Known rows, with every step that occurs
T Z Q A F G M: -2.30	-0.34	-8.78	+5.39	-1.92	-1.22	+1.50	+6.02	-1.36	+4.72	+1.84	-0.45	+4.57	+0.86	-2.47	+1.06	-0.51	+0.39	+0.31	+0.76	+3.65	-1.88	+1.21	-1.49	-2.11	+1.89	+6.13	-4.20	-0.10	+2.55	+0.38	-0.64
P M Z: -1.28	+1.60	+2.46	-3.23	+2.70	+1.66	-1.08	-1.23	-2.52	-5.09	-2.64	-2.04	-5.38	+4.25	-1.16	+1.73	+0.33	+1.01	+3.51	-1.26	-0.74	+0.98	+0.42	+4.30	+0.15	-0.57	-0.33	+6.38	+1.36	-0.81	-1.07	-0.54
M Z Q: +0.54	+1.97	+0.67	-2.74	+0.78	+2.24	-1.43	+0.60	-1.58	-3.55	-3.80	-0.50	-1.24	-1.32	+0.53	+3.17	+1.25	+1.88	+0.88	-1.19	+0.01	-0.22	+0.19	+0.48	-1.04	+1.07	+2.76	+2.26	-0.80	+0.09	-1.24	-1.10
Z Q A F G M P: -1.26	-3.42	-4.70	+1.45	-4.16	-0.35	+0.14	-2.36	+0.24	+4.53	+2.79	+1.56	+4.51	+0.14	-1.34	+1.21	-2.12	+1.08	+1.70	+0.84	+2.98	+1.64	+1.85	-0.37	-0.32	+1.82	-0.89	-2.76	+1.22	+0.66	-0.05	+2.02
P M G F A: -1.39	-1.08	+0.91	-0.95	+0.97	-0.46	+0.26	-2.40	-1.77	+1.47	-2.27	+0.21	-5.45	+1.01	-1.03	+0.20	+0.63	-1.84	+1.82	+0.78	+0.57	+2.06	-1.04	+7.26	-1.51	-2.43	-3.69	+5.17	-0.03	-0.93	-1.38	+0.29
T Z M G F A Q: -0.39	+3.00	-0.49	+4.76	-0.02	-1.19	+1.06	+4.99	-2.40	+3.74	-2.94	-1.45	+1.36	-3.94	-0.55	+1.98	+0.39	-1.92	-5.18	+2.11	-0.72	-2.56	-0.44	+0.87	-2.36	+0.87	+1.50	-0.93	-1.04	-0.56	+0.93	-2.04
Z Q A F: +0.01	-1.15	-4.91	-0.67	-1.60	-0.01	+0.11	-0.98	-1.08	+2.25	+1.64	+0.00	+3.14	+1.82	+0.06	-0.13	-1.07	+1.49	+2.59	-0.97	+3.07	+0.08	+2.46	-2.47	+1.70	-0.40	+1.57	-5.23	-0.01	+2.51	-0.85	-1.28
A F: +3.21	+1.39	+3.23	-2.99	+2.16	+1.07	+0.87	-1.62	+2.60	+2.43	+4.40	-1.03	+0.28	+2.58	+0.81	-2.80	+0.09	+0.80	+2.88	-3.34	-0.73	-0.36	-1.98	-0.39	+3.54	-0.30	-1.69	-1.24	-5.18	-2.10	+0.96	-2.11
M G F A Q: +0.37	-0.59	+2.59	+0.01	+2.14	-0.06	-0.58	-0.93	+1.31	+3.07	-1.64	+0.87	-1.92	-2.87	+1.73	-0.78	+0.41	-2.86	-1.53	+1.08	-1.53	+0.05	-2.42	+3.09	+0.06	-2.01	-2.03	+0.08	-3.22	-2.45	+0.30	+0.69
E N: -0.28	-0.10	-1.04	-5.01	+0.66	+0.23	-1.43	-2.45	-0.19	-6.26	+0.78	+3.83	-2.96	+0.15	+1.98	+1.57	+0.18	+0.04	+1.43	-3.18	-0.77	-1.36	+0.49	-2.54	+5.37	-3.21	-0.03	-0.63	+0.70	-0.28	-0.45	-3.11
A Q: +2.22	+1.97	+5.39	-1.43	+1.89	+0.84	-2.74	-1.95	-1.00	-5.09	+2.86	-1.32	+0.85	+4.47	+1.60	-0.24	-2.13	+0.99	+1.19	-0.41	-2.62	-1.00	+2.35	-5.09	+5.38	-1.76	-0.33	-6.60	-2.87	-2.17	+4.67	+0.02
M G F A Q Z: +0.61	-1.80	+2.07	+1.19	+1.71	+0.56	+0.71	+0.86	+2.28	+1.55	-2.48	+0.64	-1.96	-3.18	+1.57	-1.96	+0.85	-3.56	-2.06	+2.43	-1.02	-0.73	-2.48	+2.52	-2.19	-1.97	+0.04	+0.05	-3.45	-0.10	-0.83	+1.48
A Q Z M G F: +1.79	-0.50	+5.15	+3.03	-1.90	+0.95	+0.27	+1.31	-1.35	-3.50	-2.56	-1.30	-0.41	-1.78	+1.14	-2.56	-0.59	-1.45	-4.22	+3.17	-2.11	-1.22	+3.30	-2.79	-1.54	-0.87	+0.88	-4.55	-2.23	+1.65	+0.96	+0.36
M G F: +0.65	+2.34	+0.65	-2.83	+1.62	+0.70	-0.98	-0.84	-0.01	+0.37	-3.30	-1.88	-4.72	-3.05	+2.13	-0.82	+1.19	-2.25	-2.14	-0.47	-0.08	-0.19	-0.60	+3.88	+0.16	+0.78	-1.29	+1.22	-2.23	-0.71	-1.53	+1.05
Q A F G M P: -2.06	-2.22	-4.15	+0.95	+0.30	-0.15	-0.02	-1.77	+4.23	+3.98	+5.40	-0.76	+3.08	+2.28	-0.70	-1.99	-1.98	-0.18	+2.08	-0.93	+0.46	-0.08	-0.29	-0.19	+2.85	+2.30	-1.21	-0.95	+1.89	-0.87	-0.11	+2.71
P M Z Q A F: -2.89	-2.06	+0.39	-0.40	-0.46	+2.01	+0.42	-0.85	-2.86	-0.37	-2.80	-1.67	-2.42	+3.19	-1.85	+0.72	-0.83	+1.08	+4.70	-0.02	+1.62	+1.08	+1.95	+4.65	-1.75	-1.10	+0.53	+4.31	+0.65	+0.98	-2.43	-1.50
E M: +0.58	+2.68	+1.76	-2.71	-2.40	-2.77	-2.43	+0.62	-1.38	-6.47	+1.60	-1.58	-0.08	+2.85	+0.54	+1.54	-0.13	-0.13	-0.02	-1.61	+2.18	-0.25	-1.00	-1.85	+4.64	+1.03	-2.14	+1.12	+3.45	-1.03	+1.13	-1.57
G F: +1.59	+0.70	-3.00	-5.63	+1.08	-1.35	+0.48	-1.29	-0.67	+1.93	+0.11	-2.03	-3.49	+1.50	-0.03	-1.22	+0.82	+0.30	+0.15	-0.94	+1.10	-0.16	+1.31	-1.14	+2.29	+0.63	-0.30	-2.59	-2.04	+0.05	-3.06	+0.09
F A Q Z: +1.92	-1.67	+2.16	+0.90	+3.11	-0.27	+0.64	+0.69	+3.29	-1.91	+3.85	+2.51	+3.17	+3.46	+0.35	-0.73	-0.37	-0.21	+2.13	+0.94	-2.27	-0.55	-3.23	-5.03	+1.56	-3.92	+1.41	-3.75	-1.68	+0.05	+2.99	+0.86
G M Z: -1.80	+1.46	+1.28	-3.73	+1.82	-0.90	-1.46	+1.12	+0.27	-2.62	-0.37	-0.39	-0.54	-1.13	+1.22	+0.75	+0.34	-0.48	+0.54	-2.12	-0.56	+0.57	-0.81	+1.19	+0.62	+4.37	+0.16	+5.48	+2.87	-0.57	-1.06	-0.19
Z M G F A Q: +0.83	+1.68	+3.37	+2.36	-1.23	-1.17	+0.17	-1.27	-1.46	+2.77	-2.15	+1.00	+0.12	-5.44	+0.83	-0.49	+0.39	-1.28	-5.27	+1.20	-1.91	+0.31	+0.43	+1.33	-1.09	-0.88	-4.42	+0.37	+0.93	-1.74	+1.35	-1.46

Rows
+0.77	-2.50	-0.12	-1.81	+1.55	-2.06	+1.17	-1.77	+1.01	+5.15	+2.28	+1.08	-0.06	+1.79	-0.25	-1.29	-0.39	-0.58	+0.83	+1.10	-0.82	-0.06	-0.91	-2.12	+1.73	-2.81	-1.21	-4.04	-3.18	-2.32	-0.48	-0.17
G F A Q
+1.12	+3.91	+0.87	-0.15	-1.90	-1.06	-0.14	-0.98	-2.30	+0.58	-3.50	-1.00	-2.51	-5.74	+0.79	-0.44	+1.57	-0.59	-5.76	-0.12	-0.64	+0.39	+1.46	+2.12	-0.98	+1.75	-3.82	+2.13	+1.88	+0.06	-0.65	-1.34
Z M G F
-1.50	+0.56	-3.24	-1.91	+1.30	+1.98	-1.66	+1.16	-1.49	-3.07	-4.15	-1.65	+0.02	-0.15	+0.77	+2.74	+0.24	+1.31	+1.35	-0.70	+1.00	-1.07	+1.55	-0.49	-0.35	+1.47	+4.36	+1.03	+2.37	+2.14	-2.54	-0.21
M Z Q A
-1.03	+0.13	+1.67	-1.93	+0.34	+0.23	-0.82	-2.41	-3.05	-1.13	-3.33	-1.71	-6.77	+1.45	-0.59	-0.24	+0.35	-1.41	+1.08	+0.54	+0.95	+1.70	+1.02	+6.87	-0.94	-1.14	-3.29	+4.18	-0.43	-0.36	-1.41	+0.41
P M G F
+1.13	-3.02	-0.14	+0.60	-0.59	-2.20	+2.85	+0.32	+0.85	+4.38	+0.85	+0.99	+0.53	-0.42	-0.77	-2.22	+0.50	-0.72	-1.59	+2.43	-0.72	-0.30	+0.26	-3.04	-1.43	-2.18	-0.69	-3.37	-1.33	+0.56	-1.40	-0.44
G F A Q Z M
+2.73	+1.00	+1.60	+2.06	+1.37	+1.54	+2.12	-1.06	+4.17	+3.62	+7.22	+0.69	+0.19	+3.90	-0.95	-4.10	+0.59	+1.71	+1.92	-2.45	-1.07	-0.43	-3.12	-0.72	+1.60	-2.40	-1.40	-1.83	-4.91	-2.94	+3.38	-0.21
A F G
+2.54	-0.13	+4.20	+0.28	+1.36	+1.70	-1.04	+1.02	+0.37	-7.13	+1.51	-1.48	+0.91	+3.89	+0.99	-1.86	-1.18	+0.06	+0.71	+1.20	-2.33	-1.64	+2.04	-6.07	+2.09	-1.99	+3.27	-6.84	-3.13	+1.53	+2.72	+1.19
A Q Z
-1.91	-1.70	+0.69	+3.65	-4.03	-0.18	-0.43	+2.96	+0.08	-1.60	-0.44	-0.56	+1.38	+0.39	-0.59	+0.77	-0.21	+0.00	-0.35	+0.45	+2.65	-1.00	-1.27	+0.98	-0.92	+0.20	+0.30	+3.34	+2.72	-0.78	-0.81	-1.79
E M Z Q A F G
-0.99	+0.42	-1.93	+3.56	-0.85	-0.44	+0.31	+1.02	+0.70	-0.46	+2.57	+3.01	+0.67	+0.03	-1.41	+0.32	+0.95	+1.75	-0.68	-0.08	-0.19	+1.28	-0.87	-0.32	-2.48	+0.43	+0.40	+2.10	+2.05	-0.81	+2.38	+1.92
F G M Z Q
+0.90	+4.00	-5.57	+0.21	-0.41	-0.41	-0.42	+4.68	-3.63	-0.75	-1.45	-1.67	+1.95	+1.03	-1.35	+4.26	+0.41	+1.21	-0.16	-0.27	+2.78	-1.95	+1.19	-2.33	-0.48	+1.64	+6.13	-4.29	-1.95	+2.21	+0.61	-1.40
T Z Q
-3.03	-2.32	-1.16	-0.96	-0.97	-0.53	-0.18	+1.11	-0.11	+2.26	-0.63	+0.36	+2.31	-2.29	+0.71	-0.05	-0.84	-0.30	+1.15	-0.74	+1.43	+0.65	+0.61	+2.30	-1.19	+3.99	+1.04	+3.01	+2.34	+1.20	-2.44	-0.94
G M Z Q A F
+1.62	+0.27	+2.68	-0.20	+3.39	-0.81	-0.85	-1.76	+2.11	-0.09	+5.06	+2.61	+3.42	+3.73	+0.62	+0.52	-0.82	+0.70	+2.80	-0.31	-2.61	+0.05	-2.82	-4.26	+4.12	-4.07	-1.21	-3.63	-1.62	-2.98	+4.51	-0.06
F A Q
-2.49	-2.62	-0.45	+2.79	-0.65	+2.04	+1.19	-0.63	-1.71	+0.38	-1.22	-0.31	-2.23	+3.77	-2.94	+0.32	-0.53	+1.90	+4.02	+0.55	+1.19	+0.98	+1.23	+4.18	-3.04	-2.40	+0.41	+3.93	+0.77	+0.32	-1.16	-0.71
P M Z Q A F G
+1.30	-3.83	+0.75	-0.67	-1.38	-1.70	+1.85	-1.85	+1.41	+4.71	-0.41	+0.72	+0.80	-1.22	-0.95	+0.33	-0.68	-1.16	-1.84	+3.14	-1.03	+0.73	-0.47	-1.64	-1.85	-0.18	-2.08	-2.10	-1.86	-0.94	-1.95	+1.31
G F A Q Z M P
+0.86	+2.73	+0.18	+0.78	-0.96	-1.81	+0.77	-0.74	-1.02	+3.15	-2.46	+0.94	-1.06	-5.81	+0.65	-0.14	+1.93	-0.87	-4.93	+0.03	-0.73	+0.89	-0.71	+2.37	-1.25	+0.22	-4.56	+2.95	+2.40	-0.65	-0.31	-1.41
Z M G F A
-1.16	-0.74	-2.46	+2.19	+0.54	+2.84	+0.66	+1.38	+1.10	+1.12	-1.17	-0.32	+0.62	-0.17	-0.43	+0.28	+0.43	+1.53	+1.35	-0.28	+0.41	-1.18	-0.19	+0.66	-1.88	-0.27	+3.47	+0.92	-0.54	+0.38	-1.33	+0.02
M Z Q A F G
-2.98	-1.66	-3.96	+2.47	+2.31	+0.52	+1.08	+1.24	+4.04	+3.27	+4.16	-0.77	+1.78	+2.25	+0.01	-3.80	-0.45	-0.05	+1.83	-1.64	+0.11	-1.50	-0.93	+0.01	+1.24	+0.78	+1.69	+0.70	+1.93	+0.47	-1.05	+0.95
Q A F G M Z
+2.60	+0.30	+6.14	+0.79	-1.81	+1.25	-1.23	-1.20	-0.69	-6.08	-0.25	-1.50	+2.16	+0.62	+0.34	+0.72	-1.93	+0.24	-2.29	+2.45	-2.87	-0.05	+2.97	-4.94	+0.28	+0.90	-0.02	-4.21	-0.66	+0.24	+2.57	+1.65
A Q Z M P
+1.17	-0.40	+3.94	+3.92	+1.23	-0.24	+0.77	+1.06	+2.25	-1.41	+1.01	+2.84	+3.19	-1.05	+1.06	-0.38	+0.10	-1.18	-1.23	+1.73	-2.92	-0.57	-2.96	-2.47	-0.96	-3.34	-0.49	-1.10	-0.05	-0.07	+3.38	+0.33
F A Q Z M G
+2.71	+1.93	+0.17	-1.96	-2.24	+0.70	+0.27	-0.17	+0.89	-5.69	-1.64	-1.31	+0.45	-1.71	-0.36	+1.90	+0.88	+0.65	-2.68	+0.62	-0.18	+0.82	+0.55	-2.92	-1.34	+3.91	+0.16	+1.09	+2.44	+3.08	-1.32	+2.17
Q Z M P
-1.29	-2.69	-6.17	+3.05	-3.19	-1.12	+0.99	-0.24	-0.29	+3.90	+3.68	+1.98	+4.02	+0.98	-1.25	-1.40	-1.12	+1.58	+2.11	+0.06	+3.14	+0.98	+1.99	-2.22	+0.02	-0.15	+0.78	-4.33	+1.54	+2.20	+0.75	+0.29
Z Q A F G M
-1.23	+0.02	+1.73	-2.06	-0.38	+1.54	-0.93	-1.33	-4.46	-4.10	-3.95	-0.59	-3.71	+2.79	-1.75	+3.00	+0.06	+2.04	+3.53	-0.33	+1.08	+1.68	+1.66	+4.18	-1.97	-0.90	-0.17	+5.12	+0.80	+0.43	-0.94	-1.08
P M Z Q
+0.90	-3.59	-0.59	-1.14	+1.29	-1.55	+2.33	+0.20	+1.87	+3.73	+1.56	+0.72	-0.25	+1.69	-0.43	-2.18	+0.16	-1.30	+0.72	+2.12	-0.45	-0.79	-1.21	-2.72	-0.54	-2.55	+0.89	-4.18	-3.37	+0.47	-1.81	+0.59
G F A Q Z
+0.28	-1.42	+2.06	+3.99	-1.37	+0.83	+2.44	+0.30	+2.88	+5.49	+4.42	+2.60	+1.59	-0.33	-1.27	-2.90	+0.33	+0.96	+1.01	-0.63	-0.03	+1.03	-2.63	+2.05	-2.25	-0.06	-1.14	+1.53	-3.51	-2.35	+1.59	-0.74
A F G M Z Q
-3.40	-0.70	-3.13	-1.94	-0.74	-1.32	-1.37	+1.32	-1.55	-1.21	-1.64	+0.31	+1.67	-2.01	+0.84	+1.72	-0.70	+0.09	+0.56	-0.53	+1.77	+0.92	+1.63	+0.70	-0.52	+4.36	+1.67	+3.10	+4.78	+2.11	-2.10	-0.04
G M Z Q A
+1.82	+3.09	+0.51	+1.42	-0.82	+1.00	+0.51	+2.85	+0.29	-6.03	-3.37	-0.57	-0.83	-3.60	+1.04	-1.34	+2.28	-0.74	-4.12	+0.11	-0.35	-0.61	-0.09	-1.20	-2.65	+1.12	+1.30	+1.40	+2.21	+4.62	-0.43	+0.61
Q Z M G
-1.05	-0.68	-1.37	-1.04	+0.81	+2.65	-0.20	+1.10	+0.14	+0.11	-3.07	-1.18	+0.62	-0.77	+0.71	+0.92	+0.02	+1.05	+2.04	-0.98	+0.89	-0.99	+0.39	+0.82	-0.62	+1.04	+3.44	+1.54	-0.45	+1.08	-2.83	-1.28
M Z Q A F
-2.70	-0.51	-5.40	+3.92	-0.55	-0.53	+0.21	+1.38	+0.81	-0.30	+2.51	+2.10	+1.34	+0.67	-1.44	+0.09	+0.51	+1.80	-0.04	+0.23	+0.58	+0.70	+0.48	-1.00	-1.48	+0.68	+1.82	+1.15	+4.53	+0.47	+1.49	+2.34
F G M Z Q A
+0.50	+0.43	-0.22	-1.76	+2.56	-0.54	+0.20	-0.71	+1.96	+3.34	-1.65	+0.46	-2.82	-3.48	+1.73	-0.29	+1.63	-2.54	-1.33	+0.08	-0.14	+0.19	-3.60	+4.13	-0.41	-0.88	-1.94	+2.40	-1.70	-1.21	-1.36	+0.77
M G F A
-0.13	+0.54	+1.04	-6.10	-0.57	-1.76	-2.96	-4.10	+0.57	-1.16	+1.78	-0.04	+1.27	-0.78	+0.57	+3.76	-1.80	-0.36	+0.41	-0.94	-0.08	+3.01	-0.23	+0.98	+3.12	+6.73	-3.85	+3.03	+2.72	-2.16	+0.39	+3.08
G M P
+1.75	+6.24	+2.57	+0.33	-0.74	-0.08	-1.68	-0.85	-2.14	-2.97	-2.29	-0.41	-0.67	-4.55	+1.47	+0.61	+1.42	+0.26	-4.76	-1.52	-1.41	+0.22	+0.68	+0.89	+0.83	+1.45	-3.59	+2.38	+3.34	-0.17	+2.23	-0.90
Z M G
